Each row was made from one walk, in order. Every step used is in the known rows, and no mark comes twice. Write each row's walk.
In the rows, zero is written as 128.
Known rows
pivi -> sutir: [146 145 147 118 168 133 112 134 133 118 122 120 109 125 145 115 117 102
  82]
pivi -> sutir -> vasi -> kedi: [156 170 145 151 148 115  87 145 174 140 124 129  91 149 110 132 141 117
  92]
sutir -> pivi: [154 120 115 167 138 124 119 126 112 109 112 133 117 153 116  85 154 119
 136]
pefi -> kedi -> vasi -> sutir: [ 82 168 108 181  80 150 119  99 115 101 150  64 114 145 115 171 118 138
  59]
zotik -> kedi -> vasi: [ 88 134 103 198  83 131 137 139  98 152 116  78 154 159 145 183 147 121
  84]
vasi -> sutir: [133 138 151 165 143 136 129 103 153 137  99 107 110 151 103 122 126 175
  93]
pefi -> kedi -> pivi -> sutir -> zotik: [ 81 176  97 137  93 152 114 114 102  72 151  81  87 150 115 150 128 107
  59]
sutir -> pefi -> kedi: [ 62 185  74 172 108 127 144 115 129 163 135 125 116 106  85 154 161 103
 151]
zotik -> kedi -> vasi -> sutir: [ 91 138 115 215  90 135 138 126 110 157 101  68 146 170 134 180 146 144
  66]
kedi -> vasi -> sutir -> pivi: [144 146 136 216 124 129 101 125 122 113 136  95 111 174 115 121 125 144
  84]
pivi -> sutir -> pefi -> kedi: [100 184 110 148 152 131 123 125 133 143 127 118  99 109 116 134 140  85
  98]
kedi -> pivi -> sutir -> pefi: [135 183 111 134 154 116 103 141 107 118 167 123  89 164 104 124 156  96
  84]
vasi -> sutir -> zotik: [104 134 148 193 124 152 131 114 165 123  68 114  88 145 108 103 110 172
 120]
pivi -> sutir -> pefi -> kedi -> zotik: [ 97 180 105 147 145 135 125 122 130 123 127 106  84 108 118 131 137  79
  83]
sutir -> zotik -> kedi: [ 59 120 107 196  79 154 149 144 132 130  57 114 113 131 141 134 126 126
 147]
zotik -> kedi -> pefi -> sutir: [ 62 135  96 175  88 163 143 113  86 150 114  71 137 119 138 181 144 113
  83]
pivi -> sutir -> vasi: [153 166 160 141 165 105  99 150 170 133 128 137 101 142 122 135 113 112
  94]
pefi -> sutir -> zotik -> kedi -> pivi: [ 82 160 116 197 104 171 120 106 144 133 116  75 100 128 138 135  83 130
 130]

Write each row's walk
[150 161  98 136 109 143  83 127 117 117 149  99  83 173  96 124 192 125
  78]	vasi -> kedi -> pivi -> sutir
[155 178 137 131 148 105  88 150 127 103 170 123  88 185 105 136 137 113
  70]	kedi -> pivi -> sutir -> vasi
[139 174  87 151 112 138  86 128 122 135 148 107  81 167  84 125 204 117
  95]	vasi -> kedi -> pivi -> sutir -> pefi
[ 67 196  68 167 105 123 134 117 115 150 156 120 105 128  77 157 171 101
 135]	sutir -> pefi -> kedi -> pivi
[133 178 148 176 138 129  99 108 187 157 157 106 109 127 114 148  75 142
 140]	pefi -> sutir -> vasi
[133 178 129 183 113 139  89 100 187 145 154  85  85 133 102 145 100 143
 123]	pefi -> sutir -> vasi -> kedi -> zotik
[138 157 121 173  89 106  94 140 181 133 131 124  82 162  80 149 160 143
 121]	sutir -> vasi -> kedi -> zotik
[102 142 108 157 122 170 107 107  89 104 155 100  96 100 122 122 122  98
 109]	kedi -> pefi -> sutir -> pivi
[152 132 142 193 149 133 122 102 142 124  87 111 103 168  95  91 144 169
  99]	vasi -> sutir -> pivi
[ 91 165 104 194  83 149 116  99 110  94 145  67 110 153 110 157 127 135
  62]	pefi -> kedi -> vasi -> sutir -> pivi
[ 75 143  91 132  69 153 138  94 105  64 140  66  92 120 122 157 124 113
  63]	pefi -> kedi -> zotik
[ 85 138 126 163 126 159 124 147 120 112  79 109  92 118 152 124 121  90
  88]	pivi -> sutir -> zotik -> kedi -> pefi
[ 93 162  94 173 114 124 137 138  94 154 116  89 127 171 121 168 176 108
  69]	zotik -> kedi -> pivi -> sutir -> pefi
[123 173 124 146 173 122 120 138 140 155 122 137 102 112 120 118 140  87
 116]	pivi -> sutir -> pefi
[ 78 152 120 199 106 173 127 104 154 144 102  79 106 112 145 134  77 132
 142]	pefi -> sutir -> zotik -> kedi
[141 152  89 141  90 141  91 123 115 121 152 103  93 175  87 130 198 138
 101]	vasi -> kedi -> pivi
[130 149 142 196 119 131 105 126 130 122 143  92 115 162 122 141 113 147
  80]	kedi -> vasi -> sutir
[ 58 127 106 217  70 153 137 152 125 125  75 103 113 139 147 143 119 120
 136]	sutir -> zotik -> kedi -> vasi
[ 40 119  99 193  70 166 146 147 110 119  65 112 105 118 139 141 134 111
 136]	sutir -> zotik -> kedi -> pefi
[ 93 146  87 167  78 185  93 110 121 125 131  92  77 111 104 130 164 120
 123]	vasi -> kedi -> pefi -> sutir -> zotik
[110 147 139 216 106 142 106 135 139 113 122  97 100 157 124 131 102 146
 100]	kedi -> vasi -> sutir -> zotik
[105 148 105 159 110 130 132 135  90 135 117  82 130 177 132 167 165 116
  53]	zotik -> kedi -> pivi -> sutir
[142 169 139 148 141 123  85 147 157 132 131 128  85 140 108 138 147 107
  84]	pivi -> sutir -> vasi -> kedi -> pefi
[ 73 131 130 211 102 162 141 115 140 132  54  97  95 145 111 130 130 164
  98]	vasi -> sutir -> zotik -> kedi -> pefi
[ 96 178  98 123 102 145 114 108  95  78 166  78  98 153 113 160 136 108
  46]	pefi -> kedi -> pivi -> sutir
